Each row was made from one walk, in order. Every step used is in the known rows, and no mark comes twice. Write each row's walk.
In the rows, 128 means zero.
Known rows
kapa mafa gesa: [171 142 126 129 123 133 146 148 102 141 116 109 149 133 146 127 143  84
 160 175 111  86 134 112  88  91 148 153 138 154  77  98 112 158 108 117
 106 181  83  91 140 196 117  95  79  79  87 109  90 103 117 124 142 167
 148 173 172 134 145 119 119 115]
beris mafa: [170 117 123 145 134 117 125 160  96 132 105 118 147  97 131 119 158 132
 136 148 124  64 167 119 125 109 146 152 122 133  97 108 123 145 126 119
 114 154 104 130 137 115 132 131 123 105 135 122 104 122 135 101 142 130
 146 129 139 126 119 123 134 125]
lova mafa: [139 105 120 130 132 134 114 160 152 146 130 125 141 109 129 130 187 128
 141 149 141 122 156 120 127 124 124 144 127 114 162 120 118 142 103 131
  92 150 111 119 116 101 127 142  84 122 139 125 105 128 114 130 116 129
 140 129 117 176  93 138 115 151]
lanid zifi: [149 114 100 101 134 126 130 128 127 142 130 139  94 156 115 114 100 113
 111 122 134 118 125 139 114  94  88 127 125 120 122 133 114 111  98 133
 160 138 124  92  82 112  97 100 111 127 134 124 126 131 157 147 125 118
 110 118 143 116 123 128 142 132]
zubus mafa lanas vomiz: [156 148 115 110 113 110 161 171 139 119  86 160  97  72 142 105 142 115
 152 156 172 124 158 160 115 153 179 113  88 181  45  77 100 163 178 163
 109 163 141 139 152 106 135 118 135 102 127 114  90 112 118 162 150 167
 162 118 135 121 197 118 116 107]
dilug mafa lova pivet lanas vomiz: [182  57 128 130 135 116 115 165 129 199 156 166  52 113 159 126 157  72
 167  59 160 103 120 168 143 148 139  41  92 227 151 105   7 193  95 132
  92 149 134 141 132  96  94 133  87 147 122 116  87 108 118 173  98 130
 168 148  96 130 155  64 163 126]
vomiz lanas zifi lanid: [165 123  66 127 128 152 145 100 125 140 136 173 112 149 160 116 110  99
 117 108 160  98  76 137  60  77 112 142 101 128  97 102  76 102  55 146
 106 120 109  85  99  64  95 122  95 161 133  94 116 134 153 131  82 104
  76 134 181 134 151  64 188 121]
pivet lova: [138 120 146 147 150 145 144 102 110 151 149 132 130 138 128 124 122 107
 121 112 147 145  90 132 138 152 113  86 140 133 142 137  93 121 117 144
 128 126 127 126 152 117 136 142 114 112 127 127 108 130 122 126 133 119
 138 109 125 163 132 130 132 135]
lanas mafa lova pivet: [137  61 129 101 141 118 104  99 145 166 150 127  88 143 146 129 141  88
 160 117 119 150 147 180 162 157  85  64 128 218 208 132  85 151 117 135
 119 184 139 180 119  87  89 131 139 125 133 121  88 124 101 155 122  91
 151 157  77 115  75  98 144 129]
lanid zifi lanas pivet lova: [136  53  75 103 161 165 151  84 106 170 187 150  35 204 145 109 110  91
 127  81 163 104 120 150  99 154  77  78 110 147 138 132  78  68  82 144
 141 127  92 105  98  64  59  82  45 104 174  89 103 184 209 146  80 122
 137 122 175 161 151 126 119 149]
zubus mafa: [150 149 126 119 116 122 136 140 126 137 104 113 147 118 145 119 143 133
 144 163 143 116 144 130 115 121 144 121 142 165  98 108 148 143 131 120
 117 153 116 134 152 133 144 118 130 102 137 123 106 112 125 130 128 161
 154 142 140 126 149 127 104 115]
pivet lanas mafa kapa: [ 95  73 148 136 112 176 166 118 104 172 171 120  90 110 152 168 150  94
 154 146 114 149 112 159 110 112 124  95 134 181 146 143  88 156 148 116
 138 127 124 153 123 147 119 130 122  78 130  96  86 118 105 144 173 124
 129 142  82 122 115 110 116  90]
gesa mafa lanas pivet: [135  86 122 110 127 101 121 150 136 154 109 163  71 104 139 117 113 117
 136 147 127 108 153 162 136 181 141 123  70 167  69  92  81 116 153 146
  60 167 139 139 143 162  97  72 126 103 145 118 107 116 155 118 101 146
 165 153 140  95 123 151 111 169]
vomiz lanas: [126  92 114  84 122 145 149 107 126 149 127 136 115 129 151 137 136 127
 121 122 130 108 107 101  95 125 124 122 131 126 110 113 100 136  96 150
  97 122 119 141 150 111 113 115 114 136 127 116 132 122 133 113 110 119
 105 135 115 142 132  93 156 122]
lanas pivet lova mafa dilug: [178  39 162 106 168 160 150 148 134 192 202 121  97 127 131 145 184 101
 152 131 160 102 112 155 112 204 112  82 126 139 173 134  71 136  95 141
  64 167  86 121 172 116  91 130  43  88 145 102  83 131 138 150 110 127
 159 107 123 249  61 143  93 161]
gesa mafa lova pivet lanas vomiz: [192  74 112 153 104 115 111 159 119 188 122 172  55  97 172 107 129  57
 169  85 147  64 161 157 127 174 136  96  73 235 131  73   4 186 120 150
 100 178 143 155 175 113  81 115  84 121 107 104  66 101 126 153 131 148
 180 131 113 112 152  46 143 132]
gesa mafa kapa: [140 112 119 139 108 120 118 163 109 141 128 134 126 100 147 115 150 108
 162 169  99 106 134  97 122  95 124 177 127 190  89 107  86 142 120 118
  75 149 129  98 132 173 113  85  95  69 118  85  91 130 140  81 152 154
 162 178 153  96 121 134  96 140]
pivet lanas: [116 119 153 148 116 150 151 128 112 174 147 139 108 121 133 142 122  96
 126 108 142 109 131 148 109 146 144 109 117 129 116 130 106 147 141 132
 143 122 128 144 152 135 138 127 124 133 125 131 118 108 123 147 136 129
 126 102 103 132 150 104 131 106]
vevu mafa lova: [163 114  87 121 100  81  87 139 113 150 101 156 118 146 126 127 157  79
 135 101 104 101 176 131 107 140 122 156  96 181 153 105  96 170 113 139
 103 177 136 120 135 126 123 119 103 127 126 114  81  92 123 120 144 105
 183 146 108  73 116 112 135 180]
lanas mafa: [104  74 119 126 129 138 138 116 136 134 145 109 132 145 136 144 140 137
 121 140 117 163 148 151 143 127 112 107 142 154 159 132 134 136 130 124
 133 129 114 160  98 126 136 130 143 112 128 117 118 137 103 152 129 111
 124 133 112 125 106 128 134 117]
vomiz lanas pivet lova: [145  59 130  73 151 185 174  75 106 164 161 147  73 157 163 125 120 102
 138 105 136 104  63 134 100 177 113  50 128 146 108 125  52 111 108 154
  84 127 106 158 187 102  79 101  92  93 163 104 113 137 157 130  81 129
 111 136 123 207 117 107 140 134]
gesa mafa: [147 116 109 156 110 108 117 159 124 149 107 132 136 115 143 122 128 126
 131 139 109 106 165 106 132 118 133 163 125 155 107 108 102 127 116 123
  92 141 128 123 129 160 132 103 111 110 107 117 112 122 126  92 120 151
 152 145 152  92 139 133 123 159]
vevu mafa dilug: [177  87 119 130 102  98 139 177 118 170 172 118 131 138 125 138 163  80
 130 112 117  92 168 117  86 134 130 189 108 153 133 108 107 190 121 107
 117 160 112  97 124 164 127 119  80 129 116 111 111 110 126 122 161 126
 171 107 137 138 101 116 118 141]
nize zifi lanid: [161 111  50 168 130 138 123  93 120 128 110 164  83 172 124 118  94 107
 107 116 138 141 121 170 123  70  82 100 108 187 132 121  94  78  84 129
 130 145 124  45  57  81  90 128  81 167 107  91 122 118 152 181 101  87
 103 132 158 112 140 158 112 145]
kapa mafa: [159 145 112 121 117 128 138 148 120 145 114 131 137 129 136 132 145 112
 142 160 124 103 157 119 109 106 156 150 115 148  96 107 137 150 120 110
 114 150 103 112 152 151 125  96 112  97 119 120 106 107 108 114 133 150
 143 163 151 141 145 134 124 141]
pivet lova mafa lanas: [138 100 159 130 159 137 138 141 137 171 133 162 113  81 112 130 169 114
 135 132 163 140 121 162 160 169 127 105  96 127 132 115  72 136 136 185
  75 170 133 135 145 102 135 161 103 108 134 136  76 104 108 135 127 104
 156  98 102 157 103 149 127 141]
kapa mafa lova pivet: [189 126 119 103 127 109 104 132 123 172 112 141 102 130 141 117 152  67
 174 141 129  93 169 145 131 136 126 103 103 222 142 102  84 171 113 133
 102 196 119 143 168 118  93  96 108 121 117 131  80  93 115 123 114 128
 182 185 128 119 113 104 134 146]
gesa mafa lova pivet: [188  95 115 139 129  86  77 135 133 176 111 146  95 124 148  98 134  80
 158 117 114  90 160 133 158 143  97 120  96 217 147 102  49 148 107 139
  83 194 146 144 148 122  91 106 111 124 115 125  81 117 132 107 112 118
 185 177 128  85 103  99 135 164]
zubus mafa lova: [170 146 132 109 126 102 101 128 125 145  81 133 146 120 141 105 142 113
 150 153 128 113 154 143 105 145 139 111 116 200 114  94 116 145 111 161
 103 193 121 136 165 121 142 126 136 108 125 123  86  81 118 148 143 144
 177 144 121  76 155 116 103 152]
dilug mafa kapa: [132  96 118 126 125 121 123 178 111 149 162 133 119 108 145 140 182 120
 159 138  98 146 100 107 131  77 127 122 127 191 113 144  87 148  98 103
  75 131 116  86  90 168 112 110  98  94 116  97 112 137 139 100 127 134
 155 181 144 113 126 162 112 141]
pivet lova mafa: [156  98 139 152 159 157 126 138 131 165 144 130 142 117 125 128 181 118
 136 136 155 129 126 130 147 154 111 106 142 124 171 131  89 130 100 151
  85 152 110 134 145  99 129 162  74 106 129 125  85 131 112 130 108 119
 141 111 112 204  89 140 115 144]
lova mafa lanas: [121 110 127 115 137 114 122 164 157 151 121 162 116  81 113 136 179 134
 140 150 151 134 164 154 146 141 141 138  97 113 119 108 105 139 138 168
  74 179 137 136 123 121 140 145 119 125 131 142  91 106 111 139 127 117
 147 104 101 133 100 152 125 144]
lanas zifi nize: [178 125  69 138 137 130 130 112 139 150 152 155 117 149 141  83  86 103
 125 129 144 121 106 147  91 101 113 129  80 107 125 129 107 106  70 133
 124 140 119  75  65  91  98  93 105 140 113 101 124 138 141 136  95  88
 102 113 162 110 102 104 191 132]
nize zifi: [142 116  96 145 128 127 115 120 120 131 119 137 109 161 125 118 111 108
 129 126 126 136 123 143 130 100 104  97 128 165 128 127 114  95 111 130
 126 142 117  81  97 113 100 121 103 149 107 117 134 117 128 150 119 106
 110 121 138 117 125 143 122 146]
vevu mafa zubus: [129 119 117 146  71 132 129 153  95 136 137 143  94 143 135 120 171  96
 165 130 120  96 148  83  90  95 121 188 132 163 109 112 121 170 144 112
  91 140 125 107 101 139  87 105  80  88 142  97  93 126 135 109 154 139
 155 144 158  92 130 137 135 128]

Which walk is each row?
[162 131 114 184 119 160 141 114 117 163 149 170  97 135 145 123  94  71
 123  90 175 106  93 176  81 104 122 124  88 118 113 108  80 105  93 134
 149 124 125  91  89  74 130 136  99 172 124 107 112 111 149 161 104 114
  96 110 154 118 159  80 173 101] -> pivet lanas zifi lanid
[161 119 125 126 129 134 130 167  70 122 125 118 122  84 143 121 171 111
 177 171 113  69 144 109 111  82 137 164 131 178  84 106  98 158 146 119
 103 157 108 112 134 140 106 118 110  64 141  91  82 128 151  87 171 133
 163 168 157 125 121 130 105 111] -> beris mafa kapa
[101  75 104 124 159 165 160  95 108 146 182 133  74 176 160 118 137 103
 135  89 153 110 131 132 108 193 113  81 105 136 138 132  92  81 113 139
 119 122  99 139 144  70  93 100  59 107 168  94 109 177 183 139  93 134
 155 130 159 169 145 117 117 148] -> zifi lanas pivet lova
[223  65  82 150 146 114 103 122 132 242 177 186  69 146 155  91 108  49
 151  67 153  97  94 176 116 113 104  49  41 201 168 117  15 146  40 134
  92 178 132  89  72  68  69  95  87 177 100 110  94 103 128 144  59  74
 149 142 126  91 108  61 215 135] -> dilug mafa lova pivet lanas zifi nize
[126 111 127 166  86 127 128 155 106 134 116 140 119 110 142 103 140 131
 162 156 116 105 143  80 116  89 129 183 146 172  71 108 107 138 129 117
  71 138 133 107 128 175  92 100  98  62 128  94 105 135 136  90 133 159
 145 149 172  67 136 160 124 125] -> gesa mafa zubus
[ 97  99  81 137 112 137 157 153 133 110 143 144  90 138 163 116 143 115
 135  89 160 100 165 113  86 151 158 152 104 144 117  95 107 127 125 140
 135 111  99 120 103  68 108 122  76 124 138  91 126 182 153 150 125 153
 144 114 165 136 192  85 126 119] -> zifi lanas vomiz
[138 138 115 114 124 109 153 160 128 155  98 159 118  93 127 136 135 107
 135 161 137 114 167 157 132 134 170 145  86 149  60  94 120 155 163 145
  93 178 124 126 146 153 135 104 141 105 111 140  98  80 100 110 141 138
 156 140 133 107 153 147 124 136] -> kapa mafa lanas
[131 102 129 115 124 139 118 161 132 138 146 133 126  85 137 138 202 116
 176 174 121 121 136 114 119 104 115 159 132 150 135 120 105 158 114 122
  78 162 112 105 119 133 107 137  75  78 142  99  79 143 134 122 148 121
 150 159 126 157  73 143  97 130] -> lova mafa kapa
[135  36 152  87 134 212 169 105 108 167 164 149  60 138 171 123 196 113
 185 142 165  92  78 103  80 146  98  85 159 146 117 124  45 133  98 161
  25 148  94 134 177  89  41 117  32  46 187  81  77 142 143 127  88 141
 124 141 131 217  89 130 131 124] -> vomiz lanas pivet lova mafa zubus
[ 85  54  41 110 137 133 142 113 127 162 168 126  85 186 144 131 138 125
 112 110 133 133 174 136 113  96  86 119 112 148 153 130 129  93  82 123
 162 129  93 121  26  70  91  94  92 116 141  93 110 173 153 151 115 109
 122 117 154 109 142 121 148 128] -> lanid zifi lanas mafa
[129 117 106 118 109  85 126 157 121 156 114 170 100 111 117 128 148  90
 124 112 126 106 177 145 122 134 144 169  78 149  91  94 108 172 168 154
 101 167 151 123 117 141 130 114 126 136 123 135 102 106 124 117 149 118
 172 125 115  91 125 131 133 154] -> vevu mafa lanas
[185 118 105 169 167 145 128 136 137 161 148 198 113  88 115 106 145  95
 133 107 197 138  95 190 129 120 100 111  74 126 120 104  54 100  82 182
  80 173 131  82  97  42 130 174  78 149 121 107  63 117 137 152  90  83
 126 100 161 158 117 127 162 136] -> pivet lova mafa lanas zifi lanid
[112  50  98 121 168 174 141 126 128 168 185 132  82 160 156 135 192 117
 146 111 169  92 143 130 106 202 109  96 113 132 172 124  81  96 102 148
  67 136  84 141 126  52  94 116  21 102 163  91  84 184 170 135  72 126
 164 131 157 207 107 131 102 157] -> zifi lanas pivet lova mafa
[173 137 106 112 120 101 106 132 119 154  92 151 140 132 132 130 142  92
 149 143 120 101 154 128 110 130 146 134  92 182 114 110 111 166 111 141
 100 182 105 118 170 138 129 107 113 114 111 125  83  78 108 132 134 141
 174 155 132  81 148 126 122 169] -> kapa mafa lova
[ 88  44 106 126 130 124 160 150 131 176 209 101 124 155 157 156 164 119
 124 119 120 129 172 127  97 141 130 155 120 165 167 124 138 130 102 122
 132 137  86 137  84 118 125 123  96 117 123  83 123 162 126 143 152 113
 142 109 135 125 131 113 128 115] -> zifi lanas mafa dilug
[149  93 146 137 152 139 149 162 145 147 129 178  85  70 128 118 179 107
 146 118 191 133 129 170 147 188 150  92  84 134 116  96  43 151 138 188
  79 169 128 130 141  77 118 166  88  94 133 118  66 131 110 165 121 129
 160  81 116 191 132 122 128 133] -> pivet lova mafa lanas vomiz
[176  73 150 128 140 113  99 147 121 220 153 152  80 126 147 134 152  71
 155  73 128 108 121 151 159 136 129  46  89 227 174 123  36 173  96 130
  84 162 140 149 131 113 106 136 106 156 112 138  92  94 115 139  91 112
 174 153  80  95 132  85 154 139] -> dilug mafa lova pivet lanas
[156  97 152 139 116 159 160 133 125 167 157 150  39 115 160 123 124  68
 164  83 176  75 136 166 124 166 142  79 102 171 135 110  51 180 151 123
 143 124 135 165 146  82  83 123  93 140 123 121 110 149 123 170 129 153
 130 127 106 185 143  46 151  76] -> lova pivet lanas vomiz
[196  86 142 141 135 128 124 165  90 176 116 155  51  88 154 112 154  54
 187  90 157  33 171 173 113 170 160  93  79 212 119  75  22 209 138 148
 111 179 122 173 182  70  81 140  94 116 137 111  64  96 129 156 149 128
 181 122  95 143 147  36 152 106] -> beris mafa lova pivet lanas vomiz
[182 128 149 110 119 116 148 173 126 167 150  92 154 111 135 130 149 105
 142 163 137 107 152 130 105 129 148 145 125 175 102 102 138 158 125 114
 112 164 106 114 169 159 143 116 106 107 118 115 107 105 127 137 155 162
 165 123 153 137 139 129  96 117] -> zubus mafa dilug
[145 150 123 107 120 102 145 155 140 141  85 144 125  79 129 114 127 128
 137 168 158 118 171 162 133 139 160 120  99 169  58  90 128 144 169 158
 104 176 143 142 154 136 145 122 159 110 142 134  96  88 116 135 141 149
 163 129 134  89 168 144 109 112] -> zubus mafa lanas
[136  55 139 115 134 125 153 148 131 168 184  97 139 127 131 162 154 115
 133 141 114 150 136 151 124 135 125 124 145 159 172 137 125 147 121 116
 127 146 109 136 114 151 134 123 128 107 110 104 122 120  98 147 160 105
 131 111 111 146  94 130 125 120] -> lanas mafa dilug
[131  74 115 112 134 116 110 105 135 147 127 124 124 140 136 140 149 127
 129 127 107 174 146 160 135 149 113  97 122 186 186 134 115 134 119 144
 120 166 128 149 117 126 132 142 152 114 134 120  96 104  96 160 142  95
 152 128  84  82 108 114 130 148] -> lanas mafa lova
[137  81 109  86 119  96 133 141 134 146 129 163  51 129 129 126 137  90
 140 118 125  97 163 170 112 182 140 135  56 155  92  92  90 155 167 142
  82 166 139 137 127 128  87  82 107 122 159 121  95 114 159 131 119 126
 171 142 116 105 106 134 117 161] -> vevu mafa lanas pivet
[165 108 158 148 160 159 140 131 109 160 152 112 146 125 130 121 182  91
 159 156 133 108 101 117 123 125 120 110 152 124 147 124  58 144  87 152
  91 184  97 102 137 134 123 153  50  88 107 110  57 126 122 139 135 133
 153 122 138 206  90 133 117 122] -> pivet lova mafa gesa
[155  32 133  79 157 190 155 112 123 178 167 134  86 141 163 134 193 112
 145 128 167  97 102 129  94 182 103  81 135 131 143 123  47 124  82 172
  47 144  90 154 178  82  76 116  47  86 159 102  84 137 146 142  66 125
 124 131 108 242  83 103 126 160] -> vomiz lanas pivet lova mafa
[ 95  77 124 115 124 156 143 122 118 135 165 119 123 123 147 153 160 125
 160 163  97 166 122 139 129  91 112 119 153 192 154 143 112 138 127 112
 119 137 121 136  90 149 108 116 123  76 133  90  91 156 109 133 172 116
 133 173 105 123  93 142 115 107] -> lanas mafa kapa
[184 110 119 130 140  93  94 151  93 142  81 136 141  98 128 115 157 116
 146 128 115  84 174 131 121 121 140 131 115 168 117  99  96 148 120 149
 101 191 107 133 152 114 127 144 138 108 130 115  74  84 136 109 148 107
 170 126 122  86 126 115 125 158] -> beris mafa lova
[138 105 137 152 106 157 168 144 118 145 137 150  77 108 150 132 119  94
 146 101 155 106 128 155 102 154 170 106  93 135 114 109  73 163 148 138
 145 116 129 134 145 106 123 130 105 124 123 111 115 129 120 178 141 152
 125  99 109 163 163  72 133 102] -> pivet lanas vomiz
[199 148 145 144 123 128 111 116 130 199 137 146 101 110 162  92 116  38
 179 112 185  69 140 180  98 148 137  89  87 212 132  84  71 159 100 137
 120 187 129 153 173  67 101 126 111 150 135 122  74  94 117 151 107 133
 165 139 126 106 155  33 163  91] -> zubus mafa lova pivet lanas zifi
[172  92  40  99 139 125 138 101 130 172 139 151  80 182 111  85  78 103
 100 139 133 126 127 162 106  80  60 108  89 135 115 133  94 106  64 145
 152 150 122  61  37 102  63  68  95 114 108 102 114 125 162 170  91  85
 104 111 145 120 100 145 158 136] -> lanid zifi nize
[139  38 178 126 129 154 172 142 126 229 221  99  82 125 151 164 144  67
 152 114 137 102 137 193 128 147 113  77 133 198 182 132  78 193 130 114
 142 146 123 176 137 134 104 131 112 133 114 122 105 115 100 173 150 110
 143 113  71 187  90  73 140  77] -> lova pivet lanas mafa dilug
[119  89 137  83 143 123 146 118 149 138 129 156  55 112 131 124 112 121
 137 127 144 137 127 181 128 183 140  94  74 141  91 118  96 112 171 160
  92 152 141 155 142 134  96  98 141 125 161 132 118 117 151 145 108 122
 143 138 118 114 123 157 122 140] -> mafa lanas pivet
[172 126 113 181 138 170 140 101 122 178 172 163  62 135 152 110  80  47
 154  83 188  88  98 189 103 110  92  95  86 153 137 105  51 123  96 121
 151 130 140 116  89  39  95 133  90 186 129 114 103 125 148 160  92 102
 105 136 149 151 139  52 179  79] -> lova pivet lanas zifi lanid
[193  70 112 139  93 115 124 158 106 185 141 169  37 128 157 114 156  19
 172  64 147  50 172 164  96 179 134 102  71 225 157  79  12 229 137 148
 125 179 143 152 146  79  84 114  83 138 126 104  62 106 128 167 144 127
 182 127  89 144 130  29 154 127] -> vevu mafa lova pivet lanas vomiz
